Known rows, with every step that occurs
besun megov zugike dekanid: -16.8; -0.3; 12.2; -37.1; -0.3; 9.0; 8.4; 7.1; 9.5; -9.4; 3.3; -1.7; 1.8; 16.0; 29.2; -10.4; -8.1; -8.4; -6.1; -6.9; -24.7; -15.3
bonat zugike megov dekanid lapuri besun: 21.4; -9.6; 9.2; -57.9; -19.0; 7.7; -6.2; -1.6; -4.9; 16.1; 27.1; 34.9; 5.9; 12.4; 5.5; 21.4; -11.7; -9.7; -19.4; 4.1; 6.0; -35.2
lapuri besun: 8.2; 7.6; -5.5; -11.2; -6.9; 5.8; -7.1; 2.2; -5.5; 12.7; 16.4; 27.6; 13.5; -2.7; 3.6; 3.1; -10.8; 20.1; -14.5; -4.8; -20.1; -12.1
sogega bonat zugike megov besun: 10.4; 6.3; -10.3; -32.0; -21.4; 8.4; 6.7; -3.9; -1.5; 5.4; 27.6; 4.7; 23.6; 22.3; -0.3; 7.6; 2.8; -31.7; 17.7; 8.7; 3.1; -34.4
bonat sogega vubev: -5.3; -11.9; -3.9; -12.8; 20.0; 9.6; 8.5; 1.7; 5.8; 3.2; -17.7; 2.6; -12.6; 24.2; -7.4; -5.8; 16.8; -41.6; -58.3; 8.5; -6.9; 12.0
megov zugike dekanid lapuri: -8.8; -11.9; 14.3; -58.8; -2.3; 6.4; -8.4; 10.3; -4.4; 10.4; 10.7; 3.4; -13.2; 4.8; 23.0; 17.6; -31.9; -38.6; -23.4; 5.4; 2.4; -14.1
sogega bonat zugike dekanid lapuri besun megov: 21.9; -7.2; 24.0; -64.5; 5.5; 21.0; 3.7; 7.5; -7.6; 29.1; 28.6; 11.2; 25.5; 12.7; 24.0; 11.5; -3.1; -22.2; -2.6; 1.5; -29.1; -29.2
vubev sogega bonat: -21.4; 5.7; -20.6; 7.7; -3.1; 5.4; -17.5; 15.3; -6.1; 15.0; 20.0; -10.3; 18.4; 8.4; 7.0; -18.4; -1.0; -46.6; 2.4; 19.4; -50.5; 18.7
vubev sogega bonat zugike dekanid lapuri: -12.8; -20.7; 6.1; -73.6; -4.6; 9.4; -14.8; 8.2; -11.0; 25.1; 22.9; -13.5; -3.8; 12.4; 21.2; 15.1; -27.5; -82.1; -4.1; 21.9; -28.9; -0.4
megov zugike: -18.6; -8.6; -11.9; 2.3; -5.2; 12.1; 3.4; 9.4; 6.7; -5.6; 7.2; 1.8; 17.2; 7.9; 8.8; -12.8; -0.6; -10.3; 13.4; 0.2; -4.4; -2.0
bonat sogega: -13.0; -9.9; 5.3; -22.0; -8.3; -0.2; 14.1; -23.2; 13.0; 2.7; 0.5; 16.6; 2.2; 10.4; -9.8; -3.0; 13.0; -36.2; -42.8; 6.6; -11.4; 14.4
besun megov dekanid lapuri: 21.5; -6.2; 31.8; -31.2; -6.7; 3.0; -9.2; -1.2; 5.6; 5.9; 3.5; 20.8; -13.3; 9.5; 8.5; 19.2; -12.3; -2.2; -11.9; -3.7; 24.8; -31.3
besun megov zugike: -3.1; -8.7; 2.8; -5.4; 2.2; 16.1; 13.4; 5.2; 11.1; -4.6; 7.8; 1.7; 27.9; 13.5; 15.8; -17.3; 15.6; 2.5; 15.6; -8.5; 3.4; -16.8
lapuri besun megov zugike: 2.7; -3.7; 0.2; -12.2; -2.9; 19.7; 7.9; 7.2; 7.7; 3.6; 18.1; 19.8; 37.4; 12.4; 17.9; -14.9; 8.2; 15.6; 5.7; -11.8; -9.0; -24.9
dekanid megov: 11.8; -17.1; 15.9; 1.2; -1.4; 7.6; 15.4; -17.7; -3.4; 10.2; 8.9; 7.8; 11.7; 1.6; 4.1; 14.3; 24.4; 14.7; -18.7; -4.4; 16.8; -26.8
dekanid zugike megov besun: 15.9; -7.6; -1.1; -19.5; -27.5; 2.9; 4.1; -0.9; -0.6; -7.6; 16.5; 10.1; 6.9; 19.6; 2.0; 6.8; -3.7; -0.3; 0.7; -10.2; 26.0; -41.4
lapuri besun megov dekanid: 13.7; 11.2; 18.6; -3.5; -16.4; 5.0; -3.6; -3.7; 15.0; -7.5; 4.5; 37.9; 1.2; 15.2; 6.9; -4.8; -4.5; 40.4; -4.4; -15.2; -15.7; -32.9
zugike megov: 17.3; 2.6; 2.4; -24.5; -0.1; -9.3; 18.5; -5.1; -3.6; -7.3; 7.0; -1.4; 3.2; 9.2; 2.0; 0.1; 30.7; -2.8; -26.2; 4.4; 32.2; -17.1
lapuri zugike: -12.1; -23.0; -0.7; 10.6; 5.2; 4.0; 14.7; 5.9; 6.9; -0.8; 15.6; 13.7; 23.9; 4.7; 2.5; -3.0; 15.7; -3.8; 20.9; -25.6; -32.5; 2.8
vubev sogega bonat zugike dekanid megov besun: -12.7; -5.6; -3.3; -31.4; -30.1; 14.6; -8.6; -13.0; -0.6; 17.3; 30.5; 12.1; 17.0; 21.4; 15.6; 13.1; -16.4; -29.0; 1.3; 4.4; -34.1; -40.2
vubev sogega bonat zugike dekanid megov: -16.4; -26.2; 8.4; -39.6; -8.4; 15.4; 10.6; -12.1; -5.7; 16.6; 23.5; -9.9; 15.8; 18.3; 20.5; 6.4; 11.3; -43.8; -6.6; 12.1; -39.5; -16.6

Rows
4.0; -33.9; 23.7; 3.5; -16.6; 14.8; 9.0; 10.1; 11.6; -19.2; -2.0; 0.4; -2.5; 24.1; 7.0; -11.2; -0.9; 7.9; 27.0; -19.0; -8.8; -17.9
besun megov dekanid zugike
24.8; 3.8; 11.2; -43.2; -17.7; 0.8; -10.9; 1.2; -5.4; 14.1; 22.6; 43.8; -2.7; 6.1; 6.1; 21.1; -15.8; 9.3; -40.8; -0.4; 11.4; -36.7
zugike megov dekanid lapuri besun
-8.3; -33.0; 11.3; 9.9; -22.3; 12.1; 2.5; 13.4; 8.2; -19.5; -2.3; 0.4; -11.7; 19.4; 1.3; -8.0; -14.9; -1.4; 24.1; -12.9; -14.1; -6.3
megov dekanid zugike
35.5; -2.5; 24.0; -38.7; 4.9; 10.0; -2.0; -1.4; -4.9; 22.5; 18.5; 25.2; 19.2; 2.5; 15.3; 12.7; 4.1; 17.9; -19.0; -10.3; 10.7; -35.9
dekanid lapuri besun megov
-29.8; 0.3; 0.1; -31.0; -6.3; 6.2; 2.5; 10.0; 6.1; -10.0; 3.3; -1.5; -6.8; 11.2; 23.1; -7.0; -22.4; -18.1; -8.5; -0.5; -31.4; -4.0
megov zugike dekanid
-7.3; -22.6; 18.7; -38.2; -1.8; 19.3; 22.3; -8.3; -6.1; 15.7; 19.0; -9.0; 14.0; 14.5; 17.4; 14.9; 12.7; -33.7; -2.0; 8.5; -32.3; -20.7
sogega bonat zugike dekanid megov
-21.6; -21.1; -22.0; -21.5; -6.2; 17.7; -1.1; 6.5; -3.6; 15.9; 24.8; -25.8; 31.9; 18.8; 4.0; -14.4; 6.0; -75.3; 43.0; 24.4; -50.3; 17.5
vubev sogega bonat zugike
-8.6; -27.1; 24.2; -19.3; 0.1; 7.8; 24.0; -11.4; 0.9; 6.0; 16.8; 14.4; 11.0; 8.3; 18.2; 15.7; 16.8; 4.2; -20.8; -21.0; -27.6; -26.6
lapuri zugike dekanid megov
12.9; 1.1; 5.7; -0.9; -24.1; 8.1; -4.2; -19.8; 1.3; 11.3; 16.7; 28.3; 11.5; 7.1; 1.9; 21.8; -6.6; 23.4; -8.5; -10.8; 16.6; -50.1
dekanid megov besun
10.2; -10.8; 7.5; -29.4; -1.6; 20.7; 2.9; 8.1; 3.0; 12.8; 22.1; 21.9; 33.1; 10.0; 20.7; -3.1; 1.9; 4.1; -2.5; -8.9; 4.7; -30.4
dekanid lapuri besun megov zugike
20.0; -4.2; 21.2; -40.5; -13.0; -6.1; -4.7; -2.1; 0.0; 1.3; 7.8; 19.3; -20.6; 10.9; 3.7; 22.2; -6.7; -14.4; -31.4; 5.7; 39.3; -29.9
zugike megov dekanid lapuri
17.0; -3.5; 2.1; -30.6; -18.3; -2.5; 2.2; -4.8; 1.1; 5.2; 28.9; 31.0; 16.1; 14.1; 3.5; 21.4; 0.8; -5.9; -9.7; -17.5; 21.9; -45.9
dekanid lapuri zugike megov besun
15.4; -27.7; 8.1; -23.9; -5.9; 1.9; 24.8; 6.5; -6.4; -13.7; 8.9; -14.2; 6.2; 17.3; 4.2; -4.6; 28.2; -14.6; -8.4; -3.8; 27.7; -15.5
dekanid zugike megov
0.0; -13.9; -14.7; -40.8; -4.6; 4.7; 16.2; -0.7; -6.8; 4.6; 27.2; -22.4; 29.0; 24.1; 4.9; -11.4; 35.1; -64.3; 8.6; 23.8; -7.9; -3.6
vubev sogega bonat zugike megov
-12.3; 3.1; 9.7; -42.4; -4.0; 11.9; 6.0; 8.6; 6.8; -3.0; 11.8; 13.5; 8.9; 14.8; 30.9; -9.0; -14.7; 2.5; -14.1; -9.5; -36.3; -22.0
lapuri besun megov zugike dekanid
-5.3; -28.2; 14.7; -10.4; -5.7; 3.9; 1.7; 6.9; 8.2; 3.2; 18.1; 29.8; 6.1; 8.4; 4.4; 15.1; -5.5; -13.4; 10.3; -24.4; -17.5; -12.6
megov dekanid lapuri zugike
28.1; 1.0; 29.2; -56.0; 3.8; 8.6; -2.4; 0.8; -4.5; 19.8; 17.3; 24.0; 9.2; 4.6; 23.4; 14.6; -7.3; 12.2; -29.5; -9.9; -4.0; -36.7
zugike dekanid lapuri besun megov
8.2; -29.4; 20.9; -1.2; -20.4; 17.8; 5.6; 12.1; 8.9; -12.3; 6.4; 14.2; 4.9; 22.4; 8.9; -9.2; -6.3; 19.9; 18.9; -22.1; -18.7; -24.4
lapuri besun megov dekanid zugike
1.5; -2.9; 5.7; -58.4; -9.3; 10.5; -14.8; 11.6; -8.6; 21.5; 24.8; 30.6; 2.9; 1.2; 22.2; 17.6; -36.6; -9.7; -33.9; -0.5; -18.6; -23.7
megov zugike dekanid lapuri besun
12.9; -10.5; 14.0; -65.3; -1.2; 17.3; -7.4; 4.7; -6.9; 29.3; 32.9; 9.8; 27.8; 16.0; 26.5; 3.2; -4.3; -32.8; -6.7; 5.2; -36.4; -25.2
vubev sogega bonat zugike dekanid lapuri besun megov
9.6; 2.8; -5.5; -13.5; -19.4; -3.0; 8.0; -5.5; 5.7; -3.9; 25.0; 28.7; 19.9; 15.9; 1.2; 8.7; 8.1; 6.2; -0.3; -20.5; 8.0; -40.7
lapuri zugike megov besun
-0.5; -12.1; 24.3; -25.3; -3.2; 4.7; 13.7; -14.9; -3.3; 6.1; 7.0; 5.6; -4.2; 5.4; 16.7; 16.9; 8.1; 6.0; -34.8; -3.9; -5.6; -28.2
zugike dekanid megov
-3.5; -27.6; 21.5; -43.9; -5.6; 13.7; 21.8; -18.7; -2.3; 8.8; 12.3; -5.0; 6.4; 13.3; 16.4; 17.6; 12.7; -18.5; -7.2; 1.6; -12.3; -26.5
bonat zugike dekanid megov
-24.8; -12.1; 9.5; -24.7; 1.7; -0.3; 11.5; 8.0; 5.8; -6.2; 9.8; 8.1; -1.3; 8.4; 18.4; 1.2; -9.9; -12.8; -3.2; -21.2; -55.1; 0.2
lapuri zugike dekanid
-0.3; -33.0; 10.9; -16.7; 6.6; 5.2; 6.0; 8.9; -0.5; 14.0; 21.7; 16.7; 18.3; 1.2; 6.2; 16.0; 4.4; -22.3; 7.2; -21.4; -11.6; -6.4
dekanid lapuri zugike
1.1; -12.1; 24.3; -62.9; 2.0; 9.1; -3.7; 8.3; -1.7; 11.1; 11.1; 3.9; -6.7; 8.5; 28.2; 15.0; -20.8; -30.2; -22.4; 0.0; 6.9; -23.9
besun megov zugike dekanid lapuri
6.6; 9.4; 9.5; -8.7; -19.5; -9.4; 7.2; -5.4; 11.3; -22.5; -0.4; 19.5; -15.4; 18.7; -1.6; -1.5; 9.8; 11.3; -19.0; -0.5; 15.1; -23.9
zugike megov dekanid
15.2; 1.7; 10.6; -31.3; -17.5; 5.8; -21.1; 3.7; -3.4; 17.9; 19.0; 44.4; -4.4; 1.3; 5.5; 20.8; -30.7; 11.6; -27.0; -3.1; -5.4; -27.2
megov dekanid lapuri besun
-3.3; -7.0; 11.8; -16.0; -22.9; 8.0; 3.4; -14.8; 5.4; 7.5; 22.8; 33.7; 10.8; 12.5; 13.6; 22.8; -12.6; 13.8; -10.0; -24.0; -17.7; -49.9
lapuri zugike dekanid megov besun
